Each row was made from one walk, in order. Every step used is in the known rows, and no mark comes twice. Write each row's walk.
Known rows:
luti-podu-dore-vesul: 0.349; 1.008; 1.333; -1.228; -0.184; 1.367; -1.135; -2.064; -5.928; -4.803; 1.110; -1.928; -4.314; 0.356; -0.293; -0.421; 1.735; -0.204; -0.125; -2.438; 0.847
buta-dore-vesul: -0.497; 0.103; 0.313; 0.655; -0.795; -0.859; -0.397; -0.335; -3.452; 1.847; 2.324; -0.025; -3.434; 0.203; 0.681; -0.155; -1.152; -0.204; 0.041; -2.803; -1.320
tokonaf-luti-podu: 0.108; 0.387; -0.203; -2.872; -0.495; -2.495; -0.411; -1.150; -1.403; -0.899; 3.592; -2.633; -1.450; -1.253; -0.838; -0.238; 0.637; -0.438; -0.204; -1.081; 0.701
podu-luti-remit: 1.675; 1.076; 1.019; -3.242; -0.496; 4.374; 0.747; -1.595; 0.546; -1.348; -0.568; -2.570; -1.407; -0.116; 0.383; -0.616; -0.251; 0.243; -0.122; 0.747; 0.014
tokonaf-luti: -0.350; -0.224; -0.681; -0.287; -0.807; -1.561; -0.681; -0.476; 2.657; 3.048; 2.897; -1.707; 0.527; -0.569; -0.379; -0.529; 0.105; -0.012; -0.002; -1.292; 0.588
dore-vesul: -0.386; -0.280; 0.285; 0.172; 0.387; -0.187; -0.750; 0.079; -0.447; 0.782; 1.310; -0.711; -2.539; 0.760; 0.848; 0.057; -0.383; 0.165; -0.495; -0.075; -0.906
luti-remit-podu: 2.867; 0.191; 0.683; -2.566; 0.208; 0.267; 1.078; -2.740; -1.426; 1.017; 1.169; -1.622; -3.280; 0.136; -0.300; -1.130; -0.419; 0.951; -0.792; 0.258; -1.741
remit-podu-dore: 1.974; 0.323; 0.768; 1.397; -0.030; 2.539; -1.389; -4.147; -1.932; -0.597; -0.484; -0.044; -1.374; 0.610; -1.163; -1.560; 1.323; 0.930; 0.556; -3.283; 0.731
vesul-dore-luti-remit: 0.592; -0.720; 1.465; -0.172; -0.901; 3.011; 3.434; -1.282; 1.427; -2.424; 1.529; 0.371; -3.821; -0.611; 0.145; -0.487; -0.250; 0.990; -0.848; 0.556; -0.058
remit-podu-luti: 1.810; -0.140; 0.670; -0.567; 0.961; 4.070; -1.998; -4.028; 0.197; 0.121; -0.444; -0.144; -1.245; 0.522; -0.087; -1.285; -0.253; 0.940; 0.483; -1.276; -0.637
vesul-buta-dore-luti: 1.948; 0.373; 0.255; 2.306; -1.878; 1.450; 1.111; -1.517; -2.984; 0.509; 1.739; 3.306; -3.609; -0.649; 0.488; -0.816; 0.037; 0.651; 0.621; -3.604; 1.976
vesul-buta-dore: 1.603; 0.795; -0.332; 1.711; -1.905; -0.867; 1.159; 0.641; -2.090; 3.429; 1.099; 2.872; -3.144; -0.976; -0.495; -0.754; -0.592; 0.152; 1.054; -3.305; 1.597
remit-luti-podu-dore: 1.488; 1.020; 1.011; 0.248; -0.069; 3.708; -0.940; -4.393; -4.222; -4.940; -1.393; -1.474; -2.937; -0.473; -2.427; -0.642; 3.064; 0.297; 0.341; -1.762; 1.514
podu-luti-dore: 0.937; 0.595; 0.595; -2.365; -0.409; 4.746; 1.147; -0.092; 0.932; -1.387; -1.982; -0.725; -0.726; -0.502; -1.282; 0.339; -1.047; 0.601; 1.438; 0.259; 0.106
buta-dore: -0.023; 0.445; 0.058; 0.410; -1.198; -0.637; 0.428; -0.332; -3.019; 1.270; 1.147; 0.529; -0.816; -0.615; -0.215; -0.265; -0.885; -0.301; 0.563; -2.774; -0.354
dore-podu-luti: 1.906; 0.633; 0.547; -1.523; -0.232; 4.418; -1.594; -3.088; 3.038; -1.447; 2.235; 1.544; -1.054; 0.004; 1.211; -1.701; 0.739; 0.269; 1.240; -1.123; 0.254
remit-luti-podu-dore-vesul-buta: 2.855; 1.128; 0.936; 1.714; -0.356; 3.290; -0.968; -3.483; -4.253; -1.932; -0.034; -0.059; -7.887; -0.075; -1.840; -1.111; 2.986; 0.873; 0.308; -2.397; 2.541
remit-luti-podu-dore-vesul: 1.197; 0.676; 1.353; 0.372; 0.322; 3.457; -1.746; -4.350; -4.664; -4.192; -0.240; -2.233; -5.399; 0.323; -1.502; -0.630; 2.711; 0.370; -0.170; -1.880; 0.614
luti-podu-dore: 0.886; 1.286; 1.094; -1.250; -0.399; 1.582; -0.378; -2.032; -5.553; -5.953; -0.175; -1.472; -1.796; -0.443; -1.161; -0.409; 2.045; -0.305; 0.245; -2.334; 1.991

Which walk is each row?
0.907; -0.744; 0.446; 1.110; -0.619; 0.789; 1.019; -0.306; 4.962; 0.933; 3.304; 4.296; -2.985; -0.836; -0.101; -1.619; 0.029; 0.473; 1.005; -1.123; -0.431 | vesul-dore-podu
0.666; 0.403; 1.196; 1.953; -0.806; 4.824; -0.634; -3.501; -1.966; -5.115; -0.318; 0.022; -0.367; 0.549; 0.167; -0.703; 2.052; 0.620; 0.188; -2.638; 2.370 | podu-dore-luti
1.486; 0.809; 0.484; 2.638; -1.074; 2.076; -0.614; -0.403; -1.131; 1.135; 0.317; 1.138; -4.844; 0.667; -0.066; -1.134; 1.521; 0.661; 0.470; -3.176; 2.741 | podu-dore-vesul-buta
3.357; 1.309; 1.072; -4.092; -0.785; 4.698; 0.358; -2.911; 2.803; -1.738; 2.985; -0.277; -2.684; -0.359; 1.291; -1.884; 0.411; 0.304; 0.508; -0.156; -0.124 | dore-podu-luti-remit
3.008; 0.266; 1.302; -1.465; -1.084; 1.843; 1.552; -5.066; -4.774; -1.075; 2.881; -0.566; -4.541; -0.190; 0.474; -1.460; -0.700; 1.176; -0.538; -2.774; -1.632 | buta-dore-luti-remit-podu
1.157; 0.083; -0.126; 1.411; -0.250; -0.352; 0.099; 1.097; 0.224; 2.936; 1.544; 1.649; -4.967; 0.399; 0.524; -0.555; -0.190; 0.526; -0.036; -0.777; 1.232 | dore-vesul-buta
0.409; 0.034; 0.302; -1.715; -0.164; 0.059; 1.661; 1.449; -0.661; 0.260; 0.513; -0.886; -3.642; 0.130; -0.768; 0.698; -1.412; 0.680; 0.430; 0.622; -1.588 | luti-dore-vesul
2.089; 0.456; -0.533; -3.049; -1.639; -0.633; 1.278; -0.699; 4.476; 2.256; 5.592; 0.241; -1.934; -1.361; -1.121; -1.139; -0.440; 0.679; 1.658; -1.335; -0.187 | tokonaf-luti-dore-podu
2.348; 0.682; 0.140; -2.673; -0.943; 0.850; 1.853; -0.110; 2.257; -0.454; 2.717; 2.047; -2.365; -0.842; -0.708; -0.545; -0.383; 0.761; 1.606; -0.007; -0.773 | luti-dore-podu
3.524; 1.491; 0.217; 0.247; -1.997; 3.834; -0.475; -2.477; 0.705; 2.279; 3.430; 4.662; -4.224; -0.959; 0.676; -2.416; -0.004; 0.356; 2.379; -4.540; 1.949 | vesul-buta-dore-podu-luti
1.565; 0.070; -0.004; -0.407; -0.060; 2.480; 1.761; -0.959; 1.098; 0.275; -1.936; -0.622; -2.272; -0.679; -2.846; 0.535; -0.101; 1.213; 0.945; 1.096; -1.043 | remit-luti-dore
0.438; 0.158; -0.599; -2.052; -1.360; -0.962; 1.866; 0.939; 2.296; 2.543; 1.807; -1.901; -0.430; -1.221; -2.046; 0.211; -0.938; 0.496; 1.027; -0.641; 0.138 | tokonaf-luti-dore
2.039; -0.140; 1.314; 2.112; 0.018; 4.935; -1.460; -6.389; -2.992; -3.699; 0.142; 0.454; -1.836; 0.889; -0.121; -1.702; 1.822; 1.520; 0.175; -3.494; 1.121 | remit-podu-dore-luti
2.570; 0.140; 0.713; -2.249; 0.351; 4.596; 0.278; -2.714; 0.109; -0.162; -1.632; -0.259; -2.167; -0.084; -1.720; -0.600; -1.148; 1.473; 1.415; -0.612; -1.184 | remit-podu-luti-dore
3.029; -0.276; 1.278; -2.044; 0.107; 2.475; 1.070; -4.565; -2.081; -2.216; 1.937; -1.173; -3.837; 0.425; 0.722; -1.198; 0.039; 1.511; -1.165; 0.023; -1.257 | dore-luti-remit-podu
3.272; 1.775; 1.180; -3.530; -2.026; 4.033; 0.866; -3.261; -0.513; -0.631; 4.037; 0.066; -3.524; -0.906; 1.172; -2.091; -0.418; 0.002; 1.244; -2.763; -0.832 | buta-dore-podu-luti-remit
1.105; -0.429; 1.004; 0.592; -0.525; 4.956; -0.157; -2.009; 5.855; -0.107; 2.379; 3.562; -2.572; -0.718; 0.379; -1.907; 0.155; 0.526; 1.607; -1.562; 0.169 | vesul-dore-podu-luti
3.720; 0.234; 0.554; -0.938; -0.016; 4.300; 0.348; -1.673; 0.232; 2.981; -0.182; 1.500; -7.208; 0.286; -1.207; -1.103; -1.333; 2.023; 1.367; -1.334; -0.003 | remit-podu-luti-dore-vesul-buta
-0.230; -1.043; 1.462; -0.129; -0.124; 1.820; 1.706; -2.002; -2.223; -5.448; 1.622; 1.444; -3.929; -0.973; -0.419; -0.060; 0.580; 0.443; -0.331; -0.395; 0.316 | vesul-dore-luti-podu
4.692; 0.633; 0.916; -0.218; -1.696; 1.717; 2.336; -3.700; -4.307; 1.002; 2.799; 1.701; -6.860; -0.483; 0.189; -1.934; -0.497; 1.591; -0.267; -3.362; 0.403 | vesul-buta-dore-luti-remit-podu
2.310; 0.082; -0.003; -2.931; -0.611; -1.229; 0.605; -3.098; 0.856; 3.727; 3.981; -3.323; -2.800; -0.375; -0.689; -1.749; -0.359; 0.908; -0.698; -1.021; -1.242 | tokonaf-luti-remit-podu
4.753; 2.158; 0.750; -2.455; -2.626; 3.908; 1.429; -2.219; 0.520; 1.802; 4.081; 2.582; -5.835; -1.227; 0.776; -2.709; -0.196; 0.477; 1.595; -3.455; 1.488 | vesul-buta-dore-podu-luti-remit
